Each row was made from one small tree. The marks that hang from a mark follow it in brackets, in the order of their numbers. Every link used is in the known rows. Write each row's tree.
Known rows:
J_436[J_841 J_900[J_965] J_952]: [ 4.28  0.22 -0.82  1.39 -1.64  1.37  0.36  0.30 -2.18 -2.38 -3.85  5.89
 -3.71 -2.58  0.65 -0.89 -0.93 -1.54  0.99  1.56 -1.05 -2.83  2.23 -1.60
 -3.45  1.72  0.25  0.50]
J_900[J_965[J_952]]: [ 0.05  0.05 -0.62  3.48  0.57  0.91  0.24  1.91 -3.22 -1.64 -0.55  2.99
 -3.31 -0.05 -1.23 -0.76 -0.67  0.54  0.56  1.78 -1.48 -1.95  2.87  0.32
 -3.34  1.45  1.17 -0.51]
J_578[J_965]: [-0.37  0.48 -0.26  2.68  0.42  1.94 -0.19  2.10 -4.36 -1.48 -0.78  2.56
 -2.94  0.30 -0.31 -1.90 -0.77  1.15 -0.27 -0.39 -0.99 -2.38  3.01 -0.93
 -2.54  3.46  1.39  0.03]
J_965[J_952]: [ 1.33  1.08 -0.89  2.15  0.52  1.77 -0.83  0.38 -2.97 -1.19 -1.56  1.93
 -3.07  1.47  0.12 -0.30 -1.21  0.12  0.93  0.48 -2.38 -1.76  1.81  0.51
 -2.79  2.27  2.07 -0.69]
J_952[J_965[J_841 J_900]]: [ 3.74 -1.40 -1.34  3.65  0.47  1.36 -3.51  2.99 -3.43 -1.22 -3.91  4.76
 -2.32 -0.19 -0.53  0.06  0.62  0.13 -0.11  1.46 -3.55 -2.99  3.73 -1.05
 -2.44  3.09  1.25  0.79]
J_436[J_900[J_965]]: [ 1.79  1.28 -1.30  2.04 -0.25  1.27 -0.94  1.73 -3.38 -1.26 -2.86  5.16
 -2.36 -0.93  1.16 -0.37 -0.85 -0.42  0.52  0.54 -2.56 -1.81  3.35 -0.85
 -4.02  3.54  1.10  1.13]
J_716[J_436[J_841 J_952] J_965]: [ 3.29 -1.22 -0.11  0.61  0.29  1.78 -0.15  2.52 -1.57 -4.19 -2.87  3.57
 -4.10 -0.40 -1.06 -1.30 -0.40 -0.63  2.41  1.50  1.38 -4.92  3.30 -2.85
  0.12  0.56 -1.49  0.01]
J_716[J_436[J_841]]: [ 2.54  0.34  0.38  1.11  0.06  2.90 -0.71  1.62 -2.54 -3.03 -3.57  4.23
 -2.54  0.36 -0.23 -0.98  0.08 -0.60  0.52  1.03 -1.04 -3.54  2.87 -1.71
 -0.12  1.94 -0.77  0.26]
J_578[J_436[J_841 J_952]]: [ 3.72  0.32  0.60  1.58  0.01  4.12 -0.42 -0.17 -3.29 -2.53 -2.13  3.84
 -3.37 -0.04 -0.22 -0.10 -0.10 -1.42  0.98  0.62 -0.75 -2.64  1.69 -2.18
 -1.66  3.28  0.01 -1.25]
J_436[J_900 J_952]: [ 3.36  1.56 -1.33  0.34 -0.96  1.94 -1.63 -0.24 -2.82 -1.16 -2.88  3.67
 -3.08  0.33  2.73 -0.45 -1.79 -1.79  1.91 -0.36 -2.45 -2.22  2.10 -0.39
 -3.73  3.26  2.01  0.89]
J_578[J_436 J_965[J_841 J_952]]: [ 2.44 -0.96  0.83  2.80  1.35  3.12  0.16  1.14 -5.08 -1.81 -0.29  3.26
 -4.28  0.90 -2.44 -0.91 -0.30  1.12 -0.45  1.70 -0.46 -3.65  2.84 -1.68
 -1.82  4.62  0.65 -3.04]
J_578[J_436 J_965[J_952]]: [ 1.07 -0.07  0.71  2.45  0.95  3.57  0.43  0.98 -5.15 -1.41  0.36  2.85
 -4.16  0.46 -0.78 -0.97 -0.70  1.22  0.13  0.40 -0.12 -3.08  2.49 -1.65
 -1.94  4.95  1.31 -2.39]
J_965[J_841 J_900 J_952]: [ 4.80 -0.46 -1.22  2.44  1.04  1.55 -1.82  0.25 -3.44 -1.40 -3.99  3.01
 -3.63  2.37 -0.72  0.23 -0.69  1.60  0.36  1.65 -3.96 -2.80  2.79  0.40
 -2.67  2.61  1.91 -0.67]
J_952[J_965[J_841]]: [ 2.32 -1.28 -0.99  3.81  0.41  1.21 -2.95  3.21 -2.97 -1.42 -2.65  4.40
 -1.85 -0.35 -1.45 -0.26  0.67 -1.01 -0.19  1.71 -2.69 -2.53  3.21 -1.01
 -2.41  2.67  0.69  0.18]
J_436[J_900]: [ 2.69  2.01 -1.40  0.99 -0.32  2.12 -1.92  0.61 -3.26 -0.89 -3.68  4.37
 -1.97  0.30  2.33  0.00 -1.13 -0.80  0.80 -0.74 -3.32 -1.65  2.71 -0.82
 -3.55  4.27  1.69  1.13]
J_436[J_841 J_900 J_952]: [ 5.15  1.05 -0.91  0.35 -1.67  2.22 -0.64 -0.71 -2.07 -1.94 -4.70  5.15
 -3.30 -1.35  1.85 -0.60 -1.17 -1.95  1.17  0.34 -1.88 -2.57  1.58 -1.51
 -3.02  2.52  0.89  0.51]
J_965[J_900]: [ 2.53  1.12 -1.25  2.06  0.60  2.41 -2.21  1.09 -3.79 -1.27 -3.71  3.03
 -2.51  1.53  1.57 -0.11 -0.46  1.16  0.64 -0.62 -3.75 -1.85  3.23 -0.22
 -2.81  3.50  1.97  1.40]
J_716[J_436[J_841] J_965]: [ 2.79 -0.83 -0.08  1.14  0.85  1.99 -0.34  3.21 -1.89 -3.90 -3.45  4.03
 -3.21 -0.35 -1.43 -0.97  0.05  0.13  1.47  1.25  0.70 -4.52  3.84 -3.21
  0.31  1.38 -1.70  0.31]
J_716[J_436 J_965]: [ 1.31 -0.55 -0.45  1.10  1.51  1.70 -1.27  3.59 -2.44 -3.26 -2.03  2.98
 -3.01  0.97 -0.69 -0.81 -0.30  0.28  2.02  0.61  0.30 -4.16  4.17 -2.30
 -0.34  1.88 -0.84  0.51]

Which tree is each row?
[ 4.32 -0.81 -0.59  0.49 -0.70  1.83 -2.45  1.94 -2.49 -2.09 -3.25  5.18
 -3.33 -0.14  1.19 -0.74 -0.37 -2.12  1.77  1.82 -1.39 -4.60  3.31 -1.41
 -1.34  2.80  0.28  0.40]
J_716[J_436[J_900 J_952[J_965[J_841]]]]
[ 2.42 -0.20  0.37  2.29  1.02  3.70 -0.17  0.76 -5.49 -1.33 -1.01  3.17
 -4.70  0.61  0.08 -0.68 -0.59  2.26  0.22  0.30 -1.08 -3.44  3.01 -1.68
 -1.97  5.55  1.79 -1.79]
J_578[J_436 J_965[J_900 J_952]]
[ 1.44 -0.87 -0.62  3.78  0.87  0.47  0.02  1.98 -3.15 -2.05 -1.13  3.43
 -3.35  0.47 -2.84 -0.66 -0.36  0.61  0.09  3.05 -1.75 -2.52  3.10  0.31
 -3.17  1.14  0.54 -1.27]
J_900[J_965[J_841 J_952]]
[ 4.85 -1.28 -0.84 -0.08  0.51  1.10 -1.48  2.40 -2.08 -3.41 -3.32  4.37
 -4.02  0.56 -0.39 -0.65 -0.91 -1.00  2.57  1.88  0.09 -5.30  4.19 -2.51
 -0.95  1.96 -0.87 -0.05]
J_716[J_436[J_900 J_952] J_965[J_841]]
[ 3.56 -0.04 -1.21  1.60 -0.64  0.76 -0.77  0.94 -2.88 -1.83 -2.52  4.90
 -3.46 -0.59  0.28 -0.63 -1.07 -1.38  1.25  1.79 -1.80 -2.86  3.06 -0.45
 -4.11  2.32  0.85  0.18]
J_436[J_900[J_965[J_841]] J_952]
[ 3.24 -0.89  0.15  2.47  0.52  3.24 -2.15  1.36 -3.71 -1.88 -1.14  3.98
 -3.11  0.21 -0.73  0.11  0.44 -1.74  1.10  1.31 -1.27 -3.10  2.55 -1.63
 -2.06  3.64  0.54 -1.38]
J_578[J_436[J_952[J_965[J_841]]]]
[ 4.91 -0.74 -0.57 -0.37 -0.35  1.77 -0.48  1.97 -1.54 -3.74 -4.20  5.05
 -4.07 -1.13  0.42 -0.91 -0.81 -1.07  2.57  1.23  0.87 -5.10  3.40 -3.37
 -0.53  1.66 -1.20  0.50]
J_716[J_436[J_841 J_900 J_952] J_965]
[ 3.24 -1.11  0.18  1.32 -0.76  2.47 -1.25  2.04 -2.03 -3.04 -2.99  4.52
 -3.38 -1.00 -0.01 -1.34  0.25 -1.88  1.33  2.01 -0.17 -4.40  2.47 -1.89
 -0.11  1.18 -0.53  0.24]
J_716[J_436[J_841 J_952[J_965]]]
[ 3.89  1.29 -0.18  0.47 -0.03  3.80 -1.57 -0.33 -3.81 -1.43 -2.03  4.22
 -3.24  0.48  2.01  0.35 -0.80 -1.67  1.68 -0.20 -1.86 -2.45  2.32 -1.59
 -2.89  5.00  1.20 -0.65]
J_578[J_436[J_900 J_952]]
[ 3.97 -0.16 -0.02  0.31 -1.12  2.07  0.03  1.18 -2.14 -3.08 -3.58  5.82
 -3.85 -1.48  0.62 -1.19 -0.56 -1.56  1.52  2.05 -0.30 -4.32  3.04 -1.89
 -1.27  1.72 -0.72  0.40]
J_716[J_436[J_841 J_900[J_965] J_952]]
[ 4.76 -0.69 -0.72  0.20  0.12  1.56 -0.18  1.99 -1.74 -3.15 -4.41  5.05
 -4.14 -0.99 -0.21 -0.39 -0.82 -0.02  2.02  1.61  0.28 -4.94  3.26 -3.11
 -0.53  2.19 -0.84 -0.25]
J_716[J_436[J_841 J_900] J_965[J_952]]
[ 2.97 -0.02 -0.30  1.17  0.13  1.78 -1.27  2.26 -3.07 -2.37 -3.13  5.41
 -2.80  0.28 -0.01 -0.60 -0.31 -0.52  0.74  1.98 -1.74 -3.90  4.14 -1.33
 -1.57  2.94 -0.49  0.45]
J_716[J_436[J_900[J_965[J_841]]]]
[ 2.14  0.98 -1.33  1.98 -0.31  1.10 -0.48  1.03 -3.15 -1.12 -2.48  4.74
 -3.07 -0.79  0.94 -0.22 -1.22 -0.14  0.82  1.09 -2.51 -2.11  2.92 -0.38
 -4.12  3.28  1.54  0.31]
J_436[J_900[J_965[J_952]]]
[ 2.50  0.83 -1.27  1.31 -0.89  1.14 -0.64  0.89 -2.91 -1.55 -1.99  4.55
 -3.43 -0.87  1.59 -0.82 -1.39 -1.36  1.73  0.86 -1.65 -2.38  2.80 -0.45
 -4.20  2.55  1.45  0.73]
J_436[J_900[J_965] J_952]
[ 3.97  0.10  0.52  1.54 -0.27  3.70  0.91  0.19 -4.59 -1.55 -2.51  5.48
 -4.33 -1.63 -0.09 -0.72 -0.69  0.52 -0.30  0.84 -0.33 -3.65  2.12 -3.05
 -2.07  5.58  0.68 -2.14]
J_578[J_436[J_841 J_900] J_965[J_952]]
[ 4.16 -1.24 -0.02  1.14 -0.76  2.45 -1.57  1.89 -2.27 -2.86 -3.87  4.86
 -3.72 -0.97  0.54 -1.16  0.28 -1.16  1.47  1.81 -0.71 -4.58  2.85 -1.86
 -0.14  1.54 -0.16  0.56]
J_716[J_436[J_841 J_952[J_965[J_900]]]]
[ 1.18 -0.08  0.80  2.00  0.54  3.59  0.02  0.99 -5.02 -1.91  0.58  2.83
 -4.20  0.26 -0.16 -1.45 -0.64  0.01  0.74  0.10  0.44 -3.27  2.55 -1.83
 -2.03  4.53  0.91 -1.58]
J_578[J_436[J_952] J_965]
[ 3.42  0.21 -0.02  0.94 -0.69  2.27 -0.23  1.91 -2.52 -2.77 -4.22  6.29
 -2.96 -1.41  0.30 -0.82 -0.08 -0.72  0.54  1.74 -1.03 -3.99  3.54 -2.22
 -1.14  2.54 -0.97  0.61]
J_716[J_436[J_841 J_900[J_965]]]
[ 4.02  0.48 -1.02  2.01 -1.11  1.37  0.59  0.72 -2.49 -1.91 -4.40  6.17
 -3.31 -2.46 -0.01 -0.42 -0.71 -0.36  0.09  1.89 -1.85 -2.52  2.42 -1.56
 -3.41  2.51  0.43  0.02]
J_436[J_841 J_900[J_965[J_952]]]
[ 2.75 -0.58 -1.34  2.37 -0.36  1.67 -2.58  1.65 -2.94 -1.36 -2.35  3.34
 -3.45 -0.36  1.41 -0.64 -0.39 -0.94  1.67  0.52 -2.18 -2.77  2.61 -0.36
 -2.83  2.26  2.19  0.96]
J_436[J_952[J_965[J_900]]]
[ 4.24 -1.20 -1.66  2.42  1.75  0.72 -1.40  2.07 -2.85 -2.35 -3.47  2.72
 -3.92  1.33 -1.76  0.20 -0.75  1.89  1.28  1.37 -1.84 -3.42  3.78 -1.19
 -2.34  2.00  0.74 -0.44]
J_716[J_965[J_841 J_900 J_952]]
[ 1.57  0.07 -0.65  2.43  0.44  1.76 -0.21  1.03 -4.58 -1.06 -1.72  2.48
 -4.24  0.69  0.44 -1.55 -1.21  2.54  0.22  0.09 -1.72 -3.03  2.89 -0.36
 -2.64  3.66  2.45 -0.36]
J_578[J_965[J_900 J_952]]
[ 3.17 -1.17 -0.22  1.22  0.81  1.58  0.12  2.48 -1.67 -3.75 -3.12  3.62
 -4.11 -0.18 -1.69 -0.74 -0.47  0.48  1.79  1.97  0.91 -4.77  3.15 -2.62
  0.30  0.99 -1.15 -0.63]
J_716[J_436[J_841] J_965[J_952]]
[ 3.87 -0.71  0.73  2.30  0.39  3.96  0.56  0.42 -4.97 -1.98 -2.48  4.34
 -4.77 -0.74 -0.63 -0.81 -0.16  2.11 -0.43  0.85 -0.51 -3.75  2.59 -2.57
 -1.45  4.97  0.85 -1.97]
J_578[J_436[J_841] J_965[J_900 J_952]]
[ 2.73 -0.71 -0.81  0.97  1.53  1.87 -1.68  3.35 -2.90 -3.10 -3.33  3.38
 -3.49  1.12  0.22 -0.52 -0.31  1.40  2.10  0.46 -0.65 -4.50  4.69 -2.30
 -0.40  2.45 -0.36  1.13]
J_716[J_436 J_965[J_900]]
[ 3.42 -0.80  0.65  2.78  1.35  3.62 -1.00  1.57 -5.61 -1.84 -1.98  4.18
 -3.81  0.98 -1.25 -0.70  0.14  1.94 -0.70  0.77 -1.53 -3.73  3.98 -2.33
 -1.86  5.55  0.52 -1.45]
J_578[J_436 J_965[J_841 J_900]]
[ 1.97  0.63 -0.40  0.85 -0.06  2.02 -1.04  2.30 -3.12 -2.20 -2.75  5.18
 -2.76 -0.05  1.03 -0.76 -0.53 -0.54  1.12  1.19 -1.55 -3.57  3.98 -1.37
 -1.75  3.15 -0.07  0.85]
J_716[J_436[J_900[J_965]]]
[ 2.67  0.39  0.39  0.97 -0.18  3.61 -0.19  0.46 -4.94 -1.47 -0.81  4.23
 -4.22 -0.52  1.25 -1.04 -1.06 -0.37  0.88 -0.16 -0.19 -3.49  2.66 -2.35
 -2.73  5.65  1.28 -1.26]
J_578[J_436[J_900 J_952] J_965]
